Every row comes from one small tree of marks. Brackets hold a mark, then the marks that hang from it, in alphabetical order. Every link used is in the known rows. Which tree was each row made from?
Known rows
(dibo mepe (senop nare norubek)): -2.41  -1.88  +0.01  -4.96  -2.94  -2.19  +0.45  +1.52  +2.68  +4.53  -3.49  -0.07  +0.20  +1.77  -6.40  -2.07  -2.67  +1.18  +1.17  -0.90  -1.15
(senop nare norubek rutuduv sipomik): -3.40  -2.16  +0.78  -3.13  -4.18  -1.31  +0.70  +1.27  +1.15  +3.14  -2.89  +0.97  +1.05  +2.07  -2.30  -0.75  -1.62  -1.03  -3.42  -0.98  -1.97
(senop sipomik): -0.43  -1.02  -0.72  -3.19  -0.72  -1.29  +1.07  -0.05  +2.44  +0.98  -1.56  +1.14  -0.25  +0.48  -3.05  -1.10  -1.53  +1.44  +0.13  -0.96  +1.47
(senop dibo sipomik visok): +1.33  -0.50  -0.80  -3.04  -3.06  -1.51  +0.62  +0.11  +2.96  +3.94  -1.78  +0.62  -0.47  +2.44  -1.71  -2.19  -1.74  -1.08  +4.94  -1.24  +1.84
(senop nare norubek (rutuduv fuvop) visok): -3.84  -1.18  -0.04  -2.70  -7.31  -2.19  +2.06  +0.98  +2.54  +2.90  -3.31  -0.49  +0.44  -0.37  -1.77  -0.97  -0.74  -0.89  +2.40  -0.77  -1.87
(rutuduv fuvop): -1.20  -0.53  -1.48  -3.22  -2.22  -1.26  +2.59  +0.35  +2.37  -0.73  -2.26  -0.13  -0.35  -2.17  -1.87  -0.69  -1.36  +2.73  +3.30  -1.07  +0.75
(dibo mepe (senop rutuduv sipomik visok)): +0.35  -0.63  +0.11  -3.72  -0.96  -3.23  +0.90  -2.83  +2.49  +5.88  -2.01  -0.02  -0.88  -0.56  -5.37  -4.08  -0.54  -1.92  +6.14  +0.50  +1.11
(senop norubek rutuduv): -4.71  -1.23  -0.37  -3.96  -5.09  -0.18  +1.60  -0.23  +1.32  +3.07  -2.55  -0.27  -0.07  -0.06  -0.73  -0.06  -0.11  +2.33  +0.03  -1.06  -1.29
(senop norubek sipomik): -0.72  -1.51  -0.42  -3.12  -2.67  -1.99  +0.44  +1.80  +1.40  +1.89  -2.18  +0.44  +1.67  +1.33  -2.28  -0.47  -1.97  +1.47  -0.73  -1.10  +1.14
(dibo mepe (senop norubek rutuduv sipomik)): -0.23  -1.49  +0.27  -3.98  -1.38  -3.04  +0.62  -0.24  -0.01  +5.66  -2.93  -0.41  +0.94  -0.04  -3.45  -3.02  -1.83  -0.63  +2.92  -0.23  +0.34
(dibo (senop norubek)): -1.59  -0.30  -0.92  -4.74  -2.99  -1.49  +0.71  +1.95  +0.25  +3.54  -2.29  +0.18  -1.69  +0.83  -4.08  -1.07  -1.56  +3.42  +1.70  -0.70  +0.01
(rutuduv (fuvop visok)): -0.28  -1.04  -1.71  -2.84  -4.31  -2.58  +2.28  +1.39  +2.75  -1.48  -2.35  +0.55  -0.24  -4.14  -0.69  +0.38  -1.89  +2.10  +5.87  -0.24  +0.77
(senop dibo nare sipomik (visok fuvop)): -0.32  -1.64  -0.47  -1.79  -5.06  -0.93  +0.43  +0.73  +2.46  +3.72  -3.07  +2.27  -1.66  +4.13  -2.55  -2.60  -2.99  -1.58  +5.44  -1.12  +1.51
(senop (dibo mepe) sipomik): +1.48  -1.81  -0.46  -3.72  -0.83  -1.23  +0.90  -0.53  +3.39  +3.69  -2.76  -0.23  +1.25  +1.12  -1.74  -2.77  -2.94  -0.73  +4.17  -1.71  +1.92
(senop dibo): -1.13  -0.81  -1.19  -4.39  -3.16  +0.75  +1.58  +0.19  +2.56  +2.95  -2.35  +0.45  -1.75  +1.36  -1.12  -0.99  -1.61  +2.01  +2.67  -2.06  +0.15
(fuvop visok): -2.15  -1.28  -1.40  -3.79  -4.34  -1.08  +1.32  +0.65  +3.53  +0.09  -1.84  +1.39  -0.70  -2.01  -1.66  +0.79  -1.26  +2.56  +3.30  -0.18  +0.23
(visok (fuvop rutuduv)): -5.22  -1.98  -1.36  -2.72  -4.84  -0.30  +1.99  -1.09  +2.19  +0.02  -3.10  +2.14  +0.56  -2.62  -1.73  -0.14  -0.84  +3.38  +3.10  -0.54  +1.29
(visok fuvop): -3.28  -1.12  -1.59  -2.67  -3.81  +0.40  +1.77  -0.93  +2.29  +0.42  -2.40  +1.42  -2.06  +0.09  -2.22  -0.61  -1.19  +4.27  +4.19  -0.73  +1.67
(dibo (mepe nare) senop): +0.96  -1.68  -0.18  -5.87  +0.11  -0.33  +1.84  -0.92  +3.31  +1.95  -2.94  -0.79  -0.68  +2.05  -7.01  -3.42  -0.59  +1.79  +4.27  -0.23  +0.00
(senop nare norubek (visok (fuvop rutuduv))): -6.50  -2.61  -0.40  -2.24  -9.11  -1.87  +0.76  +1.17  +2.93  +2.42  -3.95  +1.85  +1.89  +0.40  -3.20  +0.04  -1.23  +0.92  +2.22  -0.40  -0.05
(fuvop rutuduv visok): -3.94  -1.96  -1.24  -3.75  -5.75  -2.01  +1.53  +0.29  +3.31  -0.57  -2.51  +2.06  +1.56  -4.93  -1.51  +1.26  -1.03  +1.74  +2.49  +0.12  -0.07
(mepe nare): -1.21  -1.74  -0.51  -5.14  -1.86  +1.34  +2.22  -0.17  +3.64  -0.48  -2.29  -0.04  -0.50  +2.88  -4.00  -1.24  +0.14  +2.82  +0.68  -0.79  -0.47
(dibo (senop rutuduv)): -2.61  -0.05  -0.70  -4.74  -1.87  -0.08  +1.92  -1.16  +0.37  +3.73  -1.84  +0.57  -3.57  -0.84  -3.32  -1.73  +0.03  +1.86  +2.28  -0.23  -1.18
(sipomik mepe): -4.90  -1.03  -1.21  -4.53  -1.57  -1.08  +0.70  -1.90  +4.22  -0.22  -1.49  -0.01  +1.11  +0.30  -2.71  -1.58  -1.17  +2.93  +0.53  -1.64  -0.76

Which tree is each row?
-1.39  -1.01  +0.19  -1.95  -3.81  -2.78  +2.00  -0.36  +2.33  +1.83  -2.42  +0.57  -0.06  -0.73  -2.84  -2.28  -1.12  -2.62  +2.22  -0.26  -0.75 -> (senop nare (rutuduv fuvop) sipomik visok)
-2.20  -0.61  -0.05  -4.02  -0.87  -4.12  -0.84  -0.07  +3.15  +2.70  -1.52  +1.11  +0.05  +2.98  -7.22  -3.83  -2.44  -1.52  +0.92  -0.59  -0.87 -> (dibo (senop nare (sipomik mepe) visok))
-0.42  -1.38  -1.02  -2.89  -7.67  -1.66  +2.20  +2.52  -0.26  +2.62  -3.70  -0.57  +0.47  -2.66  +3.53  -0.16  -2.32  -0.55  +6.87  -1.09  -0.98 -> (senop dibo norubek (rutuduv (fuvop visok)))
-2.44  -2.15  -0.17  -4.39  -5.07  -0.10  +1.47  -0.81  +2.28  +5.86  -3.76  -1.30  +1.37  +0.88  +0.55  -1.83  -1.46  -0.05  +4.06  -1.92  -1.10 -> (senop (dibo mepe) norubek rutuduv)
-2.13  -2.26  -0.27  -4.63  -3.19  -0.04  +1.32  -0.28  +4.84  +3.74  -3.45  +0.22  +0.07  +2.26  -3.29  -1.93  -2.63  +0.10  +2.39  -2.22  -0.93 -> (senop (dibo mepe) nare)
+0.32  -1.70  -0.46  -1.76  -5.57  -3.78  +1.67  +2.29  -0.73  +0.72  -2.94  +0.10  +2.08  -3.33  +1.43  -0.27  -2.34  -1.29  +4.07  +0.04  +0.14 -> (senop norubek (rutuduv (fuvop visok)) sipomik)
-0.80  -1.27  -0.64  -4.90  -2.33  -2.22  +0.67  +0.49  +1.86  +4.43  -2.96  -0.70  +0.33  +0.33  -4.89  -1.91  -1.88  +2.55  +3.89  -0.70  +0.43 -> (dibo mepe (senop norubek))
-4.29  -2.27  +0.20  -3.77  -2.78  -3.22  -0.82  +1.40  +2.55  +0.75  -2.45  +0.48  +3.49  +3.50  -3.39  -1.67  -3.27  +0.05  -3.83  -1.84  -1.71 -> (senop nare norubek (sipomik mepe))
-0.35  -1.74  -0.58  -4.04  -5.79  -1.54  +0.57  -0.04  +4.49  +5.79  -3.38  -1.44  +1.45  +1.90  -2.15  -1.98  -1.50  +0.06  +6.68  -1.64  +1.36 -> (senop (dibo mepe) norubek visok)
+0.64  -2.32  +0.05  -5.85  -1.71  -1.03  +1.26  +1.06  +2.08  +3.02  -3.58  -1.34  +1.17  +2.92  -5.99  -3.05  -1.15  +1.94  +3.11  -0.36  -0.30 -> (dibo (mepe nare) (senop norubek))
-2.44  -2.58  +0.01  -4.59  -4.99  -0.69  +0.59  +1.46  +3.63  +4.80  -4.17  -0.47  +1.53  +3.03  -2.28  -1.42  -3.07  +0.10  +1.77  -2.42  -1.23 -> (senop (dibo mepe) nare norubek)
-2.55  -1.23  -0.45  -3.13  -3.49  -4.13  -0.82  -0.07  +3.34  +2.08  -1.72  -0.38  +3.88  +2.76  -2.84  -2.12  -1.78  -0.09  +1.30  -1.04  +0.73 -> (senop norubek (sipomik mepe) visok)
-1.93  -0.86  -0.23  -3.41  -3.32  -1.92  +0.30  -2.52  +2.58  +4.05  -1.82  -0.34  +1.07  +2.11  -0.27  -3.66  -1.32  -2.82  +3.99  -1.44  -0.64 -> (senop dibo rutuduv (sipomik mepe) visok)
-0.12  -0.46  +0.01  -2.91  -0.98  -2.54  +1.91  +1.02  -1.04  +2.18  -2.66  +1.09  -1.91  -1.14  -3.70  -2.94  -2.32  -1.55  +1.15  -0.44  -1.31 -> (dibo (senop nare (rutuduv fuvop) sipomik))
+1.27  -1.43  -0.22  -3.95  -0.46  -3.60  +0.10  +1.02  +1.12  +4.36  -2.85  -0.18  +1.46  +0.93  -5.22  -2.77  -2.90  +0.59  +3.00  -0.51  +1.53 -> (dibo mepe (senop norubek sipomik))
-1.01  -0.25  -0.24  -3.78  -0.26  -1.61  +1.23  -0.61  -0.33  +3.66  -1.59  +1.06  -2.70  -0.47  -3.66  -2.49  -0.90  +0.01  +1.46  +0.01  -0.19 -> (dibo (senop rutuduv sipomik))
-2.54  -0.47  -0.69  -3.79  -5.41  +0.42  +1.83  -1.81  +2.96  +5.20  -2.19  -0.05  -2.19  +1.06  -0.20  -1.89  +0.22  -0.43  +5.31  -1.10  -0.50 -> (senop dibo rutuduv visok)
-4.83  -1.12  +0.25  -4.75  -4.57  -0.83  +1.03  +1.51  +0.08  +4.78  -2.99  +0.74  -1.97  +1.33  -3.98  -1.25  -1.27  +0.88  -1.20  -0.63  -3.04 -> (dibo (senop nare norubek rutuduv))
-3.51  -1.76  +0.44  -3.36  -2.57  -0.67  +1.39  -0.46  +1.93  +2.00  -2.19  +1.55  -0.53  +1.16  -2.77  -1.19  -1.20  -1.03  -2.60  -0.75  -1.88 -> (senop nare rutuduv sipomik)
-4.50  -1.31  -0.74  -2.02  -7.91  -0.48  +1.28  -1.24  +1.53  +3.91  -2.94  +0.43  -1.02  +0.91  -0.89  -1.08  +0.14  +1.72  +5.82  -0.03  +0.64 -> (senop norubek rutuduv (visok fuvop))
-1.95  -2.31  +0.24  -3.31  -3.58  -2.04  +0.16  +2.78  +1.95  +1.87  -2.69  +1.29  +1.48  +2.87  -3.72  -0.48  -2.70  +0.38  -3.10  -1.23  -0.40 -> (senop nare norubek sipomik)
-2.75  -0.76  -0.30  -4.38  -5.18  -2.25  +0.08  +2.22  +2.26  +4.89  -2.56  +0.72  -1.86  +2.59  -6.24  -1.42  -1.38  +0.81  +1.91  -0.35  -1.12 -> (dibo (senop nare norubek visok))
-1.64  -1.28  +0.11  -2.35  -2.41  -1.96  +2.29  +0.20  +1.19  +0.73  -2.71  +0.83  +0.12  -0.98  -1.75  -1.73  -1.89  -1.56  -0.37  -0.80  -1.28 -> (senop nare (rutuduv fuvop) sipomik)
-2.21  -1.39  -0.29  -5.00  -0.85  -1.67  +1.03  -0.11  +3.82  +3.50  -2.79  +0.63  -1.79  +0.72  -6.96  -2.42  -1.95  +1.14  +2.05  -0.75  -1.00 -> (dibo mepe (senop nare))
-2.95  -0.53  -0.42  -4.63  -3.72  -1.10  +1.26  +0.69  -0.64  +4.76  -2.47  -0.05  -2.05  +0.22  -2.75  -1.34  -0.58  +1.91  +1.43  -0.51  -1.67 -> (dibo (senop norubek rutuduv))
-0.38  +0.18  -0.19  -3.39  -1.87  -2.37  +0.92  -1.26  +0.76  +5.01  -1.33  +0.77  -2.63  -0.06  -4.57  -3.04  -0.10  -1.35  +3.91  +0.60  +0.53 -> (dibo (senop rutuduv sipomik visok))
+3.85  -1.46  +0.18  -4.55  +0.35  -2.40  +0.87  -0.71  +3.75  +3.16  -2.45  -0.53  +0.38  +3.10  -7.61  -4.92  -0.81  -1.22  +5.64  +0.60  +1.50 -> (dibo (mepe nare) (senop sipomik visok))
-0.49  -0.77  -0.14  -3.99  -0.37  -2.13  +0.42  +1.68  +1.34  +2.62  -1.97  +2.03  -2.32  +1.84  -6.20  -2.18  -2.49  -0.06  -1.01  -0.51  -0.44 -> (dibo (senop nare sipomik))
-3.77  -1.81  -0.14  -3.86  -1.00  -2.43  -0.22  -0.29  +3.77  -0.26  -1.73  +1.17  +1.71  +2.73  -4.06  -2.20  -2.75  -0.16  -2.87  -1.64  -1.42 -> (senop nare (sipomik mepe))
-1.93  -1.21  +0.10  -2.66  -4.86  -2.27  +0.67  -0.18  +1.77  +4.33  -2.07  +0.04  +0.72  +1.05  -1.70  -1.29  -0.24  -0.94  +1.62  -0.16  +0.36 -> (senop norubek rutuduv sipomik visok)
-1.21  +0.07  -1.55  -2.90  -3.89  -1.29  +1.01  -0.58  +1.64  +3.32  -2.05  +1.47  -4.01  +0.77  -5.07  -2.46  -0.67  +2.80  +8.26  +0.35  +2.32 -> (dibo (senop (visok fuvop)))
-0.27  -1.18  +0.08  -2.93  -5.98  -1.40  +0.60  +0.57  +1.02  +6.26  -2.63  -0.18  +0.54  +2.32  -0.02  -2.06  -1.15  -2.35  +4.03  -1.12  +0.25 -> (senop dibo norubek rutuduv sipomik visok)
-2.66  -0.28  -0.33  -4.20  +0.46  -2.63  +0.44  -1.80  +0.14  +2.45  -1.30  +0.35  -0.23  +0.18  -3.51  -3.61  -1.50  -0.52  +0.50  -0.60  -1.30 -> (dibo (senop rutuduv (sipomik mepe)))
-0.22  -0.64  -0.22  -3.00  -3.88  -0.57  +1.15  -1.18  +2.09  +5.14  -1.99  +0.44  -1.25  +1.34  -0.27  -2.57  -0.70  -2.25  +4.64  -0.92  +0.53 -> (senop dibo rutuduv sipomik visok)
-2.55  -1.67  -0.84  -1.79  -4.88  -3.47  -0.85  -0.44  +2.17  +1.67  -2.39  +0.55  +2.96  +3.02  -2.21  -2.69  -2.41  +0.72  +4.58  -0.73  +2.07 -> (senop norubek (sipomik mepe) (visok fuvop))
